Each row was made from one small tree. The marks that hang from a mark follow it in brackets, in alphabetical order. Every link used is in the known rows. Write each row's tree.
Known rows
sunod[kekik[fidapo[losumag]]]: [  0  -1  25  14  -6  -4 -22  -4   2 -15   6 -41   7  17  36  15  -6  21
 -38  14  -9  -5   0  40  -3 -37 -11  43  -1 -22 -22   6  11  32  -5  -3
  -7  11  -3  -4 -31 -12   2  19  -1 -14 -22 -42  25]
linis[degifik[divir fidapo]]: [ -7   8 -30   0  -4 -22  15  10   8  16 -11 -37  -9  -3  -9  27  -1  12
 -36  -3  14 -10 -17   1  37   3   0  20 -53 -17  11  12  12   9  22  24
 -26   1  10  -9 -33 -27   4   4 -29  -9 -22 -48  10]
linis[kekik]: [ -6  -7 -19   3  -6  14 -27  19  -4  15 -16 -25   1   3 -16   2  -5  -6
 -16  24 -19  -1  -4  37  11  19  -3   0  -3   2  -1  18   3   1  -3   9
   2  14  -4 -14 -20   2   0  16 -19   7   0 -45  29]
nolez[degifik[fidapo[roga] linis]]: [-18   3 -31  14  -8   1  13  24  15  14   8 -19  -6   8 -16  45 -13  25
 -76  42  13  -6  -6 -18  11  -3  16  13 -47  -8   7 -20  23  -9  -7  42
 -14 -30   6 -23 -26  -3  -3 -13 -11 -14 -62 -21  -1]
degifik[divir linis[kekik[nolez poga]]]: [-15   1 -43  18 -22  14 -24  19 -23   3   1 -25 -21   3 -48  24 -27  16
 -35  33  27 -16 -22   0  26  23  14   5  -2   4  24  26 -21  28  10  23
 -29  29  13   5 -62 -13 -12   6  -9 -15 -39 -56  21]
degifik[linis[kekik[lizi poga]]]: [ 11 -31 -25  28 -20  16 -21  25  -9  -5  17 -18  -9  -2 -26  22 -27  19
 -30  31   9 -16  16  10  13  24  12  13  -4  -6  12  30 -21  16 -24  25
 -11  -1 -13  12 -37  -5   7  11  -5  -6 -20 -31  34]
linis[degifik]: [  1 -10  -5  -4  -3 -10 -13   8  -7   6  -6 -44  -5   5   9  18  -8   2
 -19   0   5  -1   1  13  22  -1  -7  17 -36 -17  -3   7  -2  11   8   0
  -2  11  -4  -7 -23  -9  10   4 -16  -8   0 -39   9]
losumag[fidapo[roga] sunod[degifik kekik]]: [-15 -19   1  -5 -25  11  -6   9   7  28   5 -51  -4 -13  34  25   4   9
  -9  22 -15 -15 -13   0  -1 -35  28  -9 -50 -27 -10  15  45  -1  -9  56
 -20 -33  10 -17 -29 -14   3  19 -47 -10 -29 -63  21]
fidapo[losumag roga]: [ -3   7  17   7 -14  -1  18   1  -4 -10  13 -35 -15  13  -2  25  -9   3
 -42   2  -3  -9  12  -3  18 -12  10  44 -12  -2   9  -6  10  26 -23 -11
 -17 -18 -25  -4 -21  -3 -17   8  -5  33 -21 -51  27]
lizi[roga]: [  1   1  11  -7  17   7 -21  22   6   3   0 -14   5  16 -23  21   3   5
 -18 -14   4 -13   9  10  17  -2  -6   6 -26  21  -8  22  10  10  -3   1
   3   5 -10   0 -10  -3 -26  24 -15  -7  11 -31   3]
linis[kekik[fidapo]]: [  6  -6 -12  18 -24  17 -38  23 -15   3 -13 -10  12  14  -3  10 -13   6
 -19  23 -26 -11   5  73   7  13 -12   2   9   0  -2  13  -2   2 -11  14
   2  23  -2 -12 -34  -9   6  25 -14  -6  -3 -39  28]
linis[kekik[lizi nolez[degifik] poga]]: [ -7  -1 -22   9 -15  27 -38  -1 -29  18  18 -38  -2  19 -39  22 -50  20
 -45  44  -4 -12  13  10   8  27  -2  -8  -7 -14   4  25 -37  -8 -23  24
 -23  27 -16   6 -51 -26  18  25  -8  -9   4 -37  38]
linis[degifik[fidapo]]: [  9  -9 -22  -2  -4 -19   5   8  13  10 -15 -37  -2  12  -4  24  -3   8
 -32  14  -2  -7  -5   8  25  -1  -7  16 -55  -8  -1   5  11   2  11  20
 -13  -6   4 -10 -21 -22  19   0 -25  -8 -18 -40  14]
kekik[linis]: [-12 -19   8  13   6  -7 -24  20  18 -15   1 -15  -8  18  -4  17 -10   1
 -11   5  -4   7  21   0 -15  10   5  16  -8  -7  11 -10 -21  17 -17  -7
 -24   2  -3  -6 -25 -14  -8   6  -8 -10 -10 -27   9]
kekik[fidapo[zenep] linis nolez[degifik]]: [-28  11  -1  15 -18   5 -53  12  -9 -31   8 -18  -9  41   2  40 -41  27
 -57  26  -2   7  11  26 -27   8 -22  -2 -12 -12  14 -20 -35  16 -13  15
 -32  32   7   1 -75 -46  18  13  34 -36 -32 -13   7]
kekik[nolez[degifik] poga]: [-10   1  -2   0 -14   6 -47 -12 -23   0  19 -43  -3  37 -36  22 -50  18
 -39  48   0  -8   8  -8   1  -9  -6   2   0  -4   1   6 -36  -1  -1   6
 -14  21  -2   2 -52 -22  -1   5  -1 -24 -24 -22  13]
fidapo[degifik zenep]: [-32  15   8  -4   3  -3 -13 -10  -3  -6  16 -25  -1   2   8  -1 -32   0
 -12   9 -26  -3   3   2  -8   5 -10  28 -10  14   9   8  14   6 -10  20
   5 -27 -12  10 -27 -17 -11   9   5   3 -23 -16  14]
divir[degifik[linis]]: [ -1 -22 -25  31 -13   0   1  18  19   6   1 -21 -24 -17  10  38 -27  27
 -19  19  20  -2   2  -1  22 -12   7  44 -28  -9  10  -8  -4   7   2  13
  -5 -29   2  10 -12  18 -20   4  -2  -8 -26 -20  -1]
poga[degifik]: [-25   2   6  -7  -3 -13 -27   9   8   1 -24 -27  14  -5 -20  17 -11  -6
 -13  22 -25  -4  17  23  -1  -4   1  -9   3   6  -5  -8 -15  -1  -9  -9
  19  -2  -1   1 -20  11 -13  -3  -6   5 -18 -12  -1]
losumag[sunod[degifik]]: [-12 -24 -13  -6 -26   6 -24  17  18  21  -5 -29  -2   4  -2  21  11  10
   7  22 -29 -24  -7  15 -21  -7  -3 -13 -30 -15   7  19   6   0 -14  24
  -8   4  -2   2 -36 -15 -12  22 -31 -24  -8 -46  28]
divir[degifik[fidapo[losumag zenep]]]: [ -1  -4 -28  17 -22 -23  26  -6  42 -11  -1 -34 -20  -8  10  31 -30  27
 -38  28  -7  -8  -2   4  26 -15 -12  58 -39  -3  21   2   7   7   3  26
 -21 -39  -5  22 -18 -14  -3  10  13  14 -44 -27  28]
sunod[degifik kekik[nolez]]: [-12  -5  -2 -14  11  19 -37  -9  20  30   1 -46  -4   4   3  24 -16  10
 -16  34  -3   6 -31   9 -22 -19  -2  -1 -48 -15  -9  22  26  18  11   7
 -19  11  19   2 -26 -12  10  31 -17 -31   0 -70  21]
fidapo[losumag[sunod[kekik]] roga zenep]: [-35  15   1  -2 -19   3  11 -10  -4 -22  14 -54 -14   5  26  30   5   8
 -61  14 -12 -20  -2  -9  -5 -15   9  34 -35 -17  -4  17  36  27 -19  22
 -32  -5 -24   2 -52 -23  -6   7  15  11 -49 -52  38]
linis[degifik[fidapo] kekik[poga]]: [ 13 -14 -47   9 -23 -14  -9  12  -7   6  -8 -41   4  21 -23  11 -16   6
 -29  40 -19 -23  -3  31  36  15  -2  14 -36 -16   0  27  -5   1  19  38
 -21  10  -2  -4 -36 -28  35   6 -27  -2 -27 -52  34]
nolez[degifik[fidapo]]: [-17   1 -19  -3   0  -6  -9  13  21  18  -2 -31  10  14 -14  23 -17  18
 -53  40  -9  -5  -2   2   4  -5  -5   2 -31  -6  -2  -8   7 -20   0  28
   0  -9  10 -23 -16 -12  -3  -1 -18 -19 -35 -12   9]
degifik[divir linis]: [-16  -3 -13  13  -8   3  -4  27   0   2   0 -15 -17 -15 -14  28  -8  17
 -28   2  37  -5 -19 -10  19   4  14  19 -13  -5  20   5   2  25   7   9
 -10   1  11  -4 -32   5 -30  -1 -12 -14 -37 -32   0]
linis[degifik[divir] kekik]: [-23   6 -40   2 -10   4  -9  21 -28  28 -18 -45  -8 -10  -8   8   0  -1
 -28  -8  11 -10 -20  30  44  27  -2   9 -30 -25   9  22   3  17  23  16
 -15  38   0 -18 -39 -12   3  15 -28   0   0 -67  20]
kekik[nolez]: [  1   1   2  -7   4  12 -29  -7  -2   3 -10 -28 -12  19 -23  23 -24   8
 -21  23  -1   5  -3   0   2   5  -9  -2 -19  17   2   4 -10  10 -12  -6
 -15  13   3   5 -33 -12  -1  14  -6  -7  -1 -42  15]
linis[degifik[divir] kekik[nolez]]: [-20  19 -45  -3  -6  12 -15   9 -34  30 -23 -48 -16   1 -22  15  -9   2
 -35   3  17  -4 -30  20  43  34  -7  -3 -36 -15  10  19  -5  22  22  16
 -31  49   9  -8 -55 -18  10  18 -21  -4   5 -81  22]
poga[degifik[fidapo[zenep]]]: [-29  11 -16 -11  -7 -23 -12   1  32 -13 -24 -22  11  -5 -28  25 -18  -4
 -30  40 -36  -5   6  17  -5   2  -6 -14 -20  18   5   3   4  -8  -3  22
   8 -19   6   6 -27 -10   5  -8   8   5 -50  -3   7]
degifik[divir fidapo[zenep]]: [-22  14 -26  -5  -8 -11   9   3  26  -5   0 -13  -9 -10 -21  25 -18  10
 -38  12   2 -13 -17  -2  14  11  -5  12 -32   9  28  27  24  -1  14  31
 -27 -16   7   0 -32 -32 -12  10  -1  -1 -46 -26  18]
fidapo[losumag roga zenep]: [-15  16  11  -2 -22  -3  14  -3  -6 -31  19 -38 -19   6   2  28 -17   0
 -55   5  -6  -9   6  -2  11  -5   0  41 -16   2  21   8  16  27 -19  -3
 -17 -20 -28   7 -32 -10  -6   7  24  38 -40 -45  35]
divir[degifik[fidapo[roga]]]: [  4  -3 -31  30 -15   3  35  -1  30  18   6 -10 -16 -10  -1  47 -31  17
 -29  18  -4 -13  16  -3  25 -12  12  45 -52  -2  10  -8  32 -17  -3  31
 -34 -58 -15   1  -6  -8 -12  13 -23  17 -28 -32   8]
nolez[degifik]: [-26   2   4  -5  -3   3 -29  11  -3  14   4 -37   6   9  -3  18 -20  14
 -40  27  -1   0   3   7   3  -8  -6   4  -9 -14  -5  -6  -7 -12  -2   7
   8   8   0 -21 -20  -2 -14   2 -13 -16 -16 -14   6]
nolez[degifik[fidapo[losumag]]]: [-15   4  -8  -4  -8 -22   3   9  22   4  -4 -48   6  24  -8  18  -9  26
 -64  39 -11  -8  -8  -2  16 -18 -10  23 -24 -11   1 -14  -1  -2  -5  20
  -2  -6   7 -16 -17 -14  -8  -6  -7 -10 -41 -25  24]
degifik[divir]: [-21   6  -1   1  -3   3 -11   8  -4  10   3 -19  -7 -11 -14  15 -15   7
 -16 -10  15 -10  -8   0  15   3   6  14  -4  -3  14  15   2  12   8  -2
 -15   6  -1  -5 -26 -10 -32  15 -21  -1 -12 -35   9]

Which tree is each row?
[-18  23  23  13  -3  -6  29 -12 -15   0  21 -34  -9  17  10  10 -16   4
 -30  -4 -19 -14  19 -16  15 -14  10  64 -12   3   9 -22  17  25 -31   6
 -12 -38 -31   0 -22  -9 -26   8 -11  32 -26 -55  23]  fidapo[degifik losumag roga]
[-42  15 -41   3 -14 -10   2  23  18   1   5 -24 -11  -9 -16  34 -20  31
 -78  34  25  -9 -31 -16  15   4   4  10 -37 -11  25   3  16   0  17  47
 -14  -8  23 -13 -41 -14 -15 -12   7 -30 -76 -11   3]  nolez[degifik[divir fidapo[zenep] linis]]
[-22  18 -42  16 -15   3  34  16  15 -11  17  -3 -26 -15 -22  49 -16  16
 -67  14  28 -14 -22 -23  22  12  21  22 -48   6  38  13  43  14   6  44
 -41 -41   4   0 -39 -18 -12  -5   4   4 -79 -33   8]  degifik[divir fidapo[roga zenep] linis]
[ -5  11   0   6 -43   0 -27  -3 -13 -33  -7 -33 -14  40   2  33 -10  31
 -44  25 -25 -24  -2  30  -7  -8 -33  10  -6   6  14   3 -23  31 -30  18
 -23  32  -5  24 -83 -41  11  17  29 -15 -33 -41  40]  kekik[fidapo[losumag[sunod] zenep] nolez]
[-33  26  10   2 -16  -2  18  -5 -26   2  23 -28 -13 -20  13  10 -42  -1
 -21 -13   2  -5  -3 -19  33 -10  18  26 -15  11  25   1  32   7  -9  45
 -10 -54  -1  -6 -30 -21 -21  11 -15  29 -44 -30   5]  losumag[fidapo[degifik[divir] roga zenep]]
[ -1   2 -38  -5  -6  14 -26   9 -27  22 -31 -52 -10  18 -16  13  -9  -2
 -30  20   0   1 -20  28  33  29 -12  -9 -41  -5  -4  12  -9  18   8  14
 -16  43   8  -6 -43 -14  30  12 -14  -3  11 -72  26]  linis[degifik kekik[nolez]]
[-44   8 -13   8 -10 -14 -12  25   4   1 -19 -21  -4 -23 -28  28  -9   7
 -28  14  11  -7  -2   0  14   2  17  -3  -4  -2  12  -7 -13  18   1   3
   5   3  13  -2 -34  18 -30 -15  -2  -5 -46 -19 -12]  poga[degifik[divir linis]]
[  9  -9  13  20 -43  -2 -47  -1 -19 -46  30  -7   7  22  -5  21 -51  15
 -18  26 -23 -27  27  46 -11 -15 -16  24  20   1  13  28 -20   9  -4   7
  -6   1 -17  25 -57 -33   9  17  19 -10 -42  -4  20]  kekik[fidapo[zenep] poga]
[-27   9   5  10  -9 -22   6   3   3 -31  16 -42 -16   7  13   5 -18  20
 -42  14  -9  -4 -11 -16   8  -6  -8  56 -10  11  23  -8   0  42 -17  19
   3 -24  -1  21 -34  -6 -15  -9  31   6 -60 -28  28]  fidapo[degifik[linis] losumag zenep]
[-35  14  -5  17   4  -2   7  11  -7  14  12 -14 -13 -11  -5   9 -15  18
 -17  -6  15  -9 -11 -19  15   4  14  37 -11   1  18  -7   9  23  -5  21
  -5 -22   4  -3 -31  -2 -41   1 -19 -11 -36 -29  -1]  fidapo[degifik[divir linis]]
[-21   5 -37  26 -35  14 -21  38 -18 -10  -3  -7 -13 -11  -8  24 -15  18
 -45  14  16 -15 -22  44  18  24  -2   9   0  -4  27  20   5  25   8  33
  -9  19  10   1 -55  -8  -8  14   8 -12 -48 -37  17]  degifik[divir linis[kekik[fidapo[zenep]]]]
[-14  -2  -7   9   2  23 -22   9  -5  17  14 -29 -18   5 -17  45 -36  37
 -61  29  32   8   5 -25   4  15  -1  -5 -32 -11   9  -1 -25   9 -35  17
 -17   6   0   4 -40  -8   6   6   7 -24  -8 -25  12]  kekik[lizi nolez[degifik[linis]]]
[-13 -14 -32 -11 -31  -2 -11  14  39  12  -4 -23  -2   4 -11  27   8  15
 -13  39 -40 -30 -16  10 -23   2  -7 -14 -54  -5  19  30  24  -9  -8  51
 -18 -15   6  10 -42 -33   4  16 -16 -23 -35 -40  35]  losumag[sunod[degifik[fidapo[zenep]]]]
[  0 -15   3  13  24  -4  -3  29   9  -6  16 -18 -12  12   3  41   1  17
 -29 -42  30   0  39 -10  16  20   1  19 -57 -25   4  13 -23  28 -26   2
 -37   5 -23   9 -27 -29   6  29  -5 -13  36 -39  10]  kekik[linis[degifik] lizi[roga]]
[-13 -31   8   9  -1  -5 -42   3  25  -7  29 -38   1  15  10  18 -22   9
  -2  28  -7  -4   4   6 -39 -24  17  25 -25 -41  -3  25  -4  27  14   5
 -33  -1   4   3 -34 -27   5  24 -16 -34 -24 -50  25]  sunod[degifik kekik[linis poga]]
[-12   9 -10  26 -14  -1 -26  12 -22 -11  -5 -16 -19  32  -1  43 -19  20
 -28 -15  22  -1   6  23  10  11 -11  17 -25 -25  18 -17 -35  43   2   4
 -52  42   6   4 -77 -47  11  20  -1 -29  -6 -57   3]  kekik[fidapo linis[degifik[divir]] nolez]
[-34 -14   6  12  12  14 -11  11  30  25  30 -27 -13 -27  21  32 -13  19
 -14 -14  24   3  -5  -9 -28   1  20  20 -46 -53  15  30  13  31  -7  11
 -49  -5  -2   2 -28 -29  -8  41 -21 -26   6 -61  22]  sunod[degifik[divir] kekik[linis lizi]]
[-19   0   5   9 -14  13 -30   7   8  24  15 -23   8 -12  27  27 -12  19
 -12   2   3 -14 -27  47 -17 -30   0  18 -22 -41   2  28  35  22  22  14
 -16  10  12  -7 -34 -19 -11  43 -26 -33 -13 -59  17]  sunod[degifik[divir] kekik[fidapo]]
[-39  27   3   4 -25  -6  29 -13 -15 -14  21 -39 -15  15  15  17  -5   8
 -39   2 -37 -28  14 -18  -1  -4   0  44 -22   1  16  -5  22  22 -38  34
 -24 -30 -36  12 -55 -28 -21   5  10  22 -47 -45  35]  fidapo[degifik losumag[sunod] roga zenep]
[-28  23  17  18  -2  18  -7 -21 -19  -6  31 -18   6   7  45  25 -32   8
 -38   1 -23 -10  11  29 -15 -22   3  40 -22 -12 -15   7  46  10  -6  28
 -16 -30 -19  -2 -37 -25   1  23   5  -6 -35 -31   6]  sunod[kekik[fidapo[degifik roga zenep]]]
[-34  27   6   3  -4  11  11 -16 -16  -3  31 -15  -8   2   9  18 -36  -9
 -29  -3 -24  -8  17  -9  -2   6   8  33 -22  11  12   3  34   1 -20  23
 -13 -46 -30   4 -27 -20 -14  12   3  24 -32 -27  10]  fidapo[degifik roga zenep]
[ 10 -21 -10  18 -17  17 -27   6 -15   7  20 -21   2  -1 -24  10 -35   8
 -14  26 -12 -18  28  22   8  24   6   9   3  -8   7  43 -20   0 -24  15
 -15   4 -30  11 -30 -17  10  27 -14   8   7 -32  44]  linis[kekik[lizi poga]]
[-49  34 -13  19 -12  10  29   4 -21  -3  34  -9 -24 -15   1  30 -32   8
 -43 -10  16 -13  -7 -30  13  12  20  40 -25   3  31   1  38  22  -8  35
 -25 -42 -16   4 -46 -11 -32   1   5  12 -62 -31  -2]  fidapo[degifik[divir linis] roga zenep]
[-30  16   8  -6 -11 -10  -2   1 -12   0  11 -35  -6 -17  14  -7 -40   5
  -7  -5  -3   0 -12  -9  27  -9   1  20  -5  13  25   6   9   8  -2  40
   4 -40  15   0 -26 -20 -18   6 -12  10 -37 -20   7]  losumag[fidapo[degifik[divir] zenep]]
[-23  12 -30  -7  -4  24 -41  11 -19  30 -20 -41   0  20 -27  11 -21   6
 -44  46  -8   2 -16  25  12  24 -11 -18 -15   2  -4   2  -9  -6  -3  21
  -7  39  10 -21 -40  -9   8  14 -12 -12  -2 -46  26]  linis[kekik[nolez[degifik]]]
[ -2  11 -20   2 -11   2  16  -1  21 -10  10 -10  -9   5 -15  38 -21   0
 -47  25 -16 -10   4  -2   5  11   6  12 -45  14  17  16  40  -8  -8  32
 -28 -42 -13  -2 -25 -24   7   5   0  17 -48 -29  19]  degifik[fidapo[roga zenep]]
[ 13 -10  -8  26 -20  27 -28  19 -15  12   3  -4   8   2   2  21 -22  15
 -20   7 -15 -13  21  60   8  25 -12   1   4 -12   2  25  -9   2 -36  17
  -9   8 -19   3 -31 -18  15  39 -13   1  18 -37  35]  linis[kekik[fidapo lizi]]
[-46   9 -35  10 -12  -4 -15  33  -4  10 -33 -24  -1 -26 -34  20  -2   2
 -31  24   5 -10 -13  21  20  22  15 -13   0  -2  11  -2 -10  16   4  17
   8  15  14  -6 -39  19 -23  -8  -7   1 -43 -34   0]  poga[degifik[divir linis[kekik]]]
[-21  -5  -6  -3 -33 -10  -2  18  14  12  -3 -45 -14   0  -2  20  19  19
 -16   9 -10 -32 -18   4   1 -13  -5  18 -17 -25  24  13  -3  29 -12  12
 -18  13  -3   5 -46 -18 -30  20 -21  -6 -20 -64  42]  fidapo[losumag[sunod[degifik[divir]]]]
[-13 -13  -3  13 -22 -19 -34  12  -2 -23  -2 -27   6   5 -34  23 -30   6
 -19  44 -10 -18  24   6   1 -12  14   3  13   0   5   0 -36  13  -4   0
  12  -7  -2  16 -37   8  -9 -16   2  -6 -55  -4   1]  kekik[poga[degifik[linis]]]
[-29   0   6  15  -4   9 -22  -6  -8  13   2 -22  13  17  37  12   1  20
 -10  12 -36 -26  12  25 -20 -24  -1  18 -18 -18 -29   4  19   5 -20  40
 -12   0  -7  -8 -47 -29 -10  19 -26 -40 -22 -34  12]  losumag[sunod[kekik[fidapo[degifik]]]]
[-34  17  -8  14  -7  11  16   1 -14 -11  29 -13 -20  -2   6  29 -32   5
 -42   7  -5  -8   7 -19   0   8  18  36 -28  13  21  -5  34  15 -18  34
  -9 -50 -18   5 -34  -5 -14  -4  13  13 -57 -25   4]  fidapo[degifik[linis] roga zenep]
[ 10 -11 -18  14 -13  26 -33  -7 -22   9  14 -27  -8  14 -40  20 -45  11
 -23  35  -8 -13  18  12   9  32  -1  -2  -6   1   8  40 -31   7 -29  16
 -31  20 -18  17 -46 -27  20  31  -7   2  13 -48  46]  linis[kekik[lizi nolez poga]]
[-36  11 -33   8  -5 -22   7  22  29   4 -27 -15  -2 -17 -41  36  -3  12
 -39  29   4 -13 -10  -3  17   4  14  -3 -23   6  17 -11   2   8   4  25
  -3 -15  25  -1 -33   6 -23 -16  -9 -10 -64 -18  -9]  poga[degifik[divir fidapo linis]]
[  9 -20 -34  32 -18 -23  31  14  46  -4  -7 -30 -25  -7   4  38 -15  41
 -44  35  13 -11  -7  -8  36 -21   2  62 -43  -5  17 -17   0  19  -4  28
 -15 -41   9  16 -12   4  -9  -5   1   0 -53 -30  19]  divir[degifik[fidapo[losumag] linis]]
[  1  -1 -17   4   3  35 -24   2 -11  25  -5 -23 -10   3 -27  19 -27   6
 -26  21  -4   0   3  18  13  42  -6 -12 -20   6   5  25 -12   5 -33  16
 -23  18  -8   7 -31 -16  18  32  -9   6  26 -54  42]  linis[kekik[lizi nolez]]
[ 17 -13  -4  28 -45  -3 -33  14 -24 -25   6 -27   9  32 -13   5 -23  16
 -25  35 -29 -31  14  63  15  -5 -14  33  30 -10   4  18 -29  21 -10  10
  -5  26 -12   8 -50 -23   6  22  -3   5 -22 -45  50]  linis[kekik[fidapo[losumag] poga]]
[-19  -8  -5  20   6  -5   3  17   1   4  15 -24 -24  -9   8  36 -15  17
 -24 -36  37   5  25 -19  15  24   7  27 -37 -45  23   6 -26  30 -20   2
 -50   7 -17   4 -39 -34   4  20 -11  -7  13 -41  12]  kekik[linis[degifik[divir]] lizi]
[-22  -4 -28   6 -21 -39  10  25  38 -12 -37 -36  -2   7 -26  30  20  22
 -46  50 -26 -24   1   0   8  -9   6   1 -26   3   6 -20 -14  18 -27  32
   0 -12  16   7 -42   4  -5 -26  -1  -8 -72 -24  15]  poga[degifik[fidapo[losumag[sunod]] linis]]
[ -3 -13 -50  32 -14  20 -10  19   7  20 -15 -27 -28  -9 -11  33 -30  25
 -29  38  18   0 -12  13  30  12   2  23 -33  -1  11  -4  -6  10   1  27
 -21  -3  11   9 -27  11  -3  10   1  -7 -18 -47  15]  divir[degifik[linis[kekik[nolez]]]]
[-10 -17  -3 -13 -35  -6 -21  16   0 -15  -9 -40  -7  -5  14   8 -10   8
 -11  24 -17 -11  -3   4  11 -12  -2 -16 -13   7   7  17  -1  -3 -20  47
   4 -15  11   0 -40 -19   6   2  -8  -4 -37 -13  22]  losumag[fidapo[zenep] sunod]
